What can hang from each mark:
J_471: J_363
J_117: J_278
J_363: J_32 J_117 J_199 J_471 J_829
J_32: J_363 J_631
J_199: J_363
J_829: J_363
J_278: J_117 J_471

Each row was made from one small tree. The marks that hang from a mark follow it in brackets, in the order of their numbers. Every link used is in the known rows. Write each row's tree.
Known rows:
J_363[J_199]: -0.04; -1.53; 4.36; -1.42; 1.35; -3.25; 0.49; 0.40; 2.04; 0.23; 0.50; 1.61; 1.03; 0.15; -1.55; -1.06; 0.57; 1.16; 0.89
J_117[J_278[J_471[J_363[J_199 J_829]]]]: 6.52; -1.52; 3.59; -0.07; 1.64; -0.77; 1.96; 2.05; 1.44; 0.54; 1.22; 1.43; 2.96; -0.04; -1.42; -0.68; -0.77; -1.57; 1.65
J_829[J_363[J_32 J_117 J_199]]: -0.50; -0.77; 2.93; -2.09; 1.56; -2.29; 4.69; 2.16; 0.60; 0.79; -3.02; 1.98; 2.30; 0.40; -1.97; -2.80; -1.03; 1.60; 0.73
J_829[J_363[J_117]]: 0.23; -2.38; 2.00; -2.07; -0.91; -2.62; 1.79; 0.80; -0.26; -1.15; -0.33; -0.02; 0.61; -0.72; -0.09; -2.43; -0.48; 2.73; 1.13
J_829[J_363]: 0.68; -1.99; 2.58; -1.22; -0.99; -2.37; 0.29; 0.00; 0.59; 0.00; 0.70; -0.50; 0.41; -0.58; -0.37; -1.78; 0.13; 2.70; 1.30
J_32[J_363[J_199 J_471 J_829] J_631]: 3.17; -1.26; 4.31; -0.47; 2.20; -2.95; 1.37; 0.91; 1.87; -0.11; 1.82; 1.48; 2.21; 0.57; -0.61; -0.33; -2.94; -1.45; 2.07
J_32[J_363[J_117[J_278] J_471 J_829]]: 5.88; -1.35; 3.03; -1.42; 1.47; -1.89; 1.81; 0.82; 0.51; -2.58; 0.39; 0.60; 1.52; -0.13; 0.29; -1.44; -1.68; -1.47; 2.10
J_278[J_117]: 0.38; -2.16; 2.20; -2.60; -0.56; -3.13; -1.71; 0.41; 0.82; -0.90; 1.57; 1.24; 0.43; 0.48; 0.14; -2.44; 1.04; 1.14; -0.52
J_363[J_32 J_199 J_829]: 1.24; 0.74; 5.33; -1.43; 3.24; -3.01; 2.18; 2.24; 2.87; 0.60; -1.03; 1.91; 2.78; 1.20; -1.67; -2.21; -0.75; -0.39; 0.99
J_199[J_363[J_117]]: 1.39; -2.44; 1.41; -3.26; -0.12; -2.68; 1.65; 0.78; 0.20; -1.58; 0.56; 0.28; 0.00; -0.99; -0.11; -1.33; -0.22; 2.56; 1.08
J_278[J_471[J_363]]: 3.71; -2.19; 2.31; -2.39; -0.58; -2.11; -0.02; 0.63; 1.09; -0.01; 3.91; 0.49; 0.11; -0.94; -0.81; -0.77; -0.22; 0.63; 1.58
J_32[J_363[J_117[J_278] J_199 J_829]]: 3.54; -1.72; 3.45; -0.04; 1.89; -2.24; 2.70; 2.10; 0.56; -0.76; -2.34; 1.39; 1.67; 0.93; -0.92; -1.11; -0.97; -0.98; 1.61
J_199[J_363]: 1.62; -1.83; 1.92; -2.30; 0.00; -2.46; 0.08; 0.06; 1.11; -0.49; 1.55; -0.01; -0.11; -1.08; -0.44; -0.64; 0.36; 2.45; 1.24
J_363[J_32 J_117[J_278] J_471 J_829]: 5.25; 0.22; 3.45; -2.77; 3.13; -1.40; 3.01; 1.24; 1.44; -1.92; -0.22; 1.78; 3.74; 0.69; -0.94; -3.47; -0.84; -1.67; 1.20
J_32[J_363[J_199 J_829] J_631]: 1.26; -1.88; 3.57; 0.47; 1.21; -3.41; 0.97; 1.33; 1.51; 0.77; 0.76; 0.83; 1.03; 1.19; -0.70; -0.83; -1.66; -0.37; 1.79
J_32[J_363[J_117 J_829] J_631]: 1.54; -2.51; 1.86; -1.08; -0.35; -3.70; 0.94; 1.13; 0.29; -1.09; 1.03; -0.11; 0.27; 0.92; 0.47; -2.00; -1.72; 0.16; 1.60
J_117[J_278[J_471[J_363]]]: 5.82; -2.58; 1.72; -1.29; -0.26; -0.74; 0.31; -0.06; 0.55; 0.29; 2.91; 0.70; 1.00; -0.64; -1.26; -1.13; 0.90; -0.18; 1.27
J_829[J_363[J_32[J_631] J_117 J_471]]: 1.69; -1.35; 1.26; -3.08; 1.00; -1.73; 3.85; 0.38; 0.18; -0.26; 0.76; 1.49; 2.79; 0.19; -1.07; -3.60; -2.15; 0.88; 0.99
J_32[J_363[J_199]]: 0.56; -1.84; 3.84; -0.77; 1.21; -3.47; 0.62; 0.62; 1.30; 0.71; -0.03; 1.31; -0.44; 0.12; -1.54; 0.15; -0.39; 0.39; 1.64
J_278[J_117 J_471]: 2.26; -1.17; 2.23; -3.75; -0.71; -1.84; -1.36; 0.41; 1.76; -0.98; 3.20; 2.18; 0.41; -0.25; 0.06; -1.91; -0.22; -0.07; -1.12
J_278[J_471]: 2.44; -1.10; 3.03; -3.09; -0.12; -1.81; -0.73; -0.39; 2.19; -0.70; 3.80; 1.35; 0.11; -0.90; -0.50; -1.17; 0.03; 0.34; 0.62
J_32[J_363[J_117 J_199 J_829]]: 1.54; -1.46; 4.17; -1.15; 1.53; -3.54; 2.30; 2.49; 1.23; -1.01; -1.50; 0.95; 0.89; 0.45; -0.26; -0.71; -2.12; -0.20; 1.70
J_278[J_117 J_471[J_363[J_199 J_829]]]: 4.20; -1.54; 3.42; -1.60; 0.54; -2.02; 1.22; 3.49; 1.70; -0.07; 1.53; 1.96; 2.49; 0.03; -0.12; -0.87; -2.11; -0.98; 0.20
J_471[J_363]: 1.91; -3.05; 2.31; -1.21; -0.43; -3.55; -0.40; 0.76; 0.40; 0.02; 2.11; -0.54; -0.19; -0.45; -0.69; -1.27; 1.02; 1.90; 2.00

Write each row's tree:
2.80; -0.42; 1.91; -4.82; 2.10; -1.92; 3.63; 0.94; 1.14; -1.35; 0.22; 1.73; 1.82; -0.81; -0.86; -1.76; -1.39; 0.89; 1.01
J_199[J_363[J_32 J_117 J_471]]
0.14; -1.69; 1.39; -1.35; 0.02; -1.99; 1.74; -0.09; 0.38; 1.84; 0.59; 0.58; 1.61; 0.84; -1.65; -3.39; -0.11; 1.88; 0.90
J_829[J_363[J_32[J_631]]]
3.41; -0.27; 3.55; -2.96; 4.10; -1.39; 4.20; 0.76; 1.46; -0.51; -1.40; 3.29; 3.81; 0.85; -2.61; -2.70; -0.19; -1.39; 0.77
J_363[J_32 J_117[J_278] J_199 J_471]
0.57; -2.23; 2.28; -0.76; 1.80; -3.07; 2.33; 1.42; 0.85; 2.68; 0.33; 1.79; 2.12; 1.48; -2.88; -2.09; 0.17; 0.68; 1.30
J_471[J_363[J_32[J_631] J_199]]
1.91; -0.41; 3.12; -4.49; 2.25; -2.78; 2.47; 0.69; 1.63; -1.60; 0.91; 2.10; 1.78; 0.10; -1.05; -2.80; -0.81; -0.08; 0.84
J_363[J_32 J_117 J_471]
0.05; -2.32; 3.25; -1.71; 1.05; -3.62; 2.16; 1.42; 0.70; -0.37; -1.03; 1.37; -0.18; 0.35; -1.05; -0.61; -0.91; 0.67; 1.33
J_32[J_363[J_117 J_199]]
3.80; -1.09; 3.74; -2.38; 1.14; -3.20; 1.55; 1.48; 1.12; -2.80; 1.36; 0.41; 0.68; -0.43; 0.82; -1.03; -2.91; -0.63; 2.20
J_32[J_363[J_117 J_471 J_829]]
1.23; -0.06; 4.19; -3.82; 3.58; -2.69; 4.08; 1.36; 2.11; -0.74; -0.58; 3.09; 2.84; 0.45; -2.04; -2.30; -1.37; -0.50; 0.74
J_363[J_32 J_117 J_199 J_471]
3.04; -1.35; 1.69; -1.30; 1.80; -1.87; 2.32; 1.23; 0.51; -0.31; -0.35; 1.34; 3.02; 2.36; -1.23; -4.54; 0.18; -0.81; 0.45
J_363[J_32[J_631] J_117[J_278] J_829]
5.72; -1.13; 1.51; -2.03; 1.10; -0.53; 1.64; 0.71; 0.91; 1.53; 1.79; 1.67; 1.68; 0.26; -2.21; -2.16; 0.96; -1.13; 1.07
J_117[J_278[J_471[J_363[J_32]]]]
0.93; -3.11; 2.90; -1.67; 0.85; -3.60; 2.25; 2.38; 0.21; -0.25; -0.45; 1.03; 1.50; 0.11; -1.31; -1.27; -0.28; 1.64; 1.55
J_471[J_363[J_117 J_199]]
-0.44; -1.22; 2.37; -0.62; 1.55; -1.98; 3.12; 0.66; 0.93; 2.55; -0.92; 1.88; 2.67; 1.22; -2.59; -2.77; -0.54; 1.39; 0.75
J_829[J_363[J_32[J_631] J_199]]
4.09; -2.13; 3.06; -1.58; 2.44; -1.76; 2.97; 0.48; 0.52; -1.15; -0.78; 2.24; 1.84; 0.05; -1.57; -0.52; -1.10; -1.24; 1.72
J_32[J_363[J_117[J_278] J_199 J_471]]
3.31; -2.81; 1.68; -3.13; -0.56; -2.46; 1.57; 1.39; 0.55; -1.16; 2.90; 0.59; 0.25; -1.00; -0.38; -1.41; -0.80; 0.70; 1.28
J_278[J_471[J_363[J_117]]]
2.60; 0.76; 5.18; -3.16; 4.07; -2.65; 4.37; 2.60; 2.62; -1.51; -0.96; 2.64; 3.94; 0.68; -1.14; -2.42; -2.57; -1.36; 1.06
J_363[J_32 J_117 J_199 J_471 J_829]
5.02; -2.17; 2.84; -0.65; 1.23; -0.64; 1.76; 0.92; 1.00; 1.13; 1.61; 1.96; 1.90; -0.17; -2.21; -0.54; 0.24; -0.66; 1.33
J_117[J_278[J_471[J_363[J_199]]]]
2.40; -1.31; 4.32; -1.64; 2.20; -2.83; 1.35; 0.21; 1.87; -0.23; 1.02; 1.69; 0.68; -0.46; -1.25; 0.45; -1.61; -0.44; 2.06
J_32[J_363[J_199 J_471]]
4.27; -1.91; 1.15; -2.07; -0.79; 0.16; 2.56; 0.18; -0.03; -0.87; 0.54; 1.04; 1.44; -0.86; -0.61; -2.52; -0.57; 0.51; 0.53
J_829[J_363[J_117[J_278[J_471]]]]
2.52; -0.20; 2.95; -2.78; 1.44; -1.71; 2.52; 0.06; 1.20; 0.15; 0.61; 1.10; 2.07; -0.77; -1.31; -2.41; -1.22; 0.90; 1.53
J_829[J_363[J_32 J_471]]
4.78; -0.94; 4.57; -1.47; 3.08; -1.51; 3.10; 1.32; 1.61; -2.18; -0.56; 1.97; 4.22; 0.32; -0.80; -1.93; -1.44; -1.46; 1.30
J_363[J_117[J_278] J_199 J_471 J_829]
1.37; -2.52; 1.11; -1.36; 0.57; -3.10; 0.92; 0.71; 0.31; 1.89; 1.99; 0.61; 1.06; 1.23; -2.06; -2.85; 0.86; 1.35; 1.43
J_471[J_363[J_32[J_631]]]
3.67; -0.89; 2.23; -3.00; 0.70; -1.76; 1.47; 1.31; 1.51; 1.03; 2.81; 1.19; 0.66; -0.11; -1.76; -1.60; -0.18; -0.04; 1.38
J_278[J_471[J_363[J_32]]]
6.95; -0.23; 2.45; -1.18; 1.56; -0.61; 2.01; 1.85; 1.37; 0.75; 1.41; 1.08; 2.68; 0.39; -1.54; -2.24; -0.08; -1.82; 1.46
J_117[J_278[J_471[J_363[J_32 J_829]]]]
3.60; -0.32; 5.21; -0.94; 2.61; -2.89; 1.57; 1.45; 2.49; -0.84; 0.75; 1.17; 1.59; -0.14; -0.34; 0.35; -2.91; -1.16; 2.41
J_32[J_363[J_199 J_471 J_829]]
1.79; 0.30; 4.80; -2.97; 3.80; -2.51; 2.54; 0.63; 2.86; 0.36; 0.53; 2.87; 2.72; 0.41; -2.32; -1.58; -0.71; -0.53; 0.96
J_363[J_32 J_199 J_471]
3.53; -1.77; 2.47; -1.96; 0.68; -3.19; 1.38; 0.88; 0.71; -2.02; 2.23; 0.43; 1.18; 0.25; 0.74; -1.48; -2.93; -0.89; 2.06
J_32[J_363[J_117 J_471 J_829] J_631]
4.19; -0.08; 2.22; -2.61; 2.32; -1.73; 2.34; 0.69; 1.95; -0.26; 2.02; 1.09; 3.13; -0.05; -0.54; -1.89; -2.34; -0.21; 1.46
J_199[J_363[J_32[J_631] J_471 J_829]]
2.90; -3.33; -0.20; -1.41; 0.91; -2.06; 2.45; 0.85; -1.12; 1.16; 0.02; 0.99; 1.96; 1.73; -2.22; -3.87; 1.29; 0.31; 1.07
J_471[J_363[J_32[J_631] J_117[J_278]]]
4.59; -0.39; 2.52; -3.03; 1.00; -2.22; 3.21; 3.29; 1.34; -0.59; 1.30; 1.06; 2.00; 0.00; -0.48; -2.44; -1.86; -0.93; 1.20
J_278[J_471[J_363[J_32 J_117 J_829]]]
1.79; -2.56; 2.42; -0.46; 0.78; -1.16; 3.50; 0.96; -0.29; 0.06; -2.78; 1.19; 2.56; 0.10; -1.65; -2.37; 0.12; 1.39; 0.92
J_829[J_363[J_117[J_278] J_199]]
2.94; 1.21; 5.70; -2.24; 4.10; -2.60; 2.85; 1.78; 3.39; -0.47; 0.21; 2.49; 3.62; 0.66; -1.48; -1.72; -2.03; -1.36; 1.46
J_363[J_32 J_199 J_471 J_829]
1.57; -1.63; 3.59; -2.34; 1.39; -2.13; 3.95; 1.16; 0.70; -1.17; -0.79; 1.55; 2.74; -0.92; -0.69; -1.44; -2.41; 1.27; 1.36
J_829[J_363[J_117 J_199 J_471]]
3.39; -0.03; 2.50; -3.85; 2.24; -1.73; 2.22; 0.06; 1.90; -0.25; 1.53; 1.44; 1.71; -0.93; -1.14; -1.00; -0.95; 0.70; 1.39
J_199[J_363[J_32 J_471]]
1.93; -0.51; 2.52; -3.51; 1.26; -1.77; 3.94; 0.83; 0.68; -1.03; -0.32; 1.39; 2.46; -0.53; -1.08; -3.12; -1.91; 0.90; 1.30
J_829[J_363[J_32 J_117 J_471]]
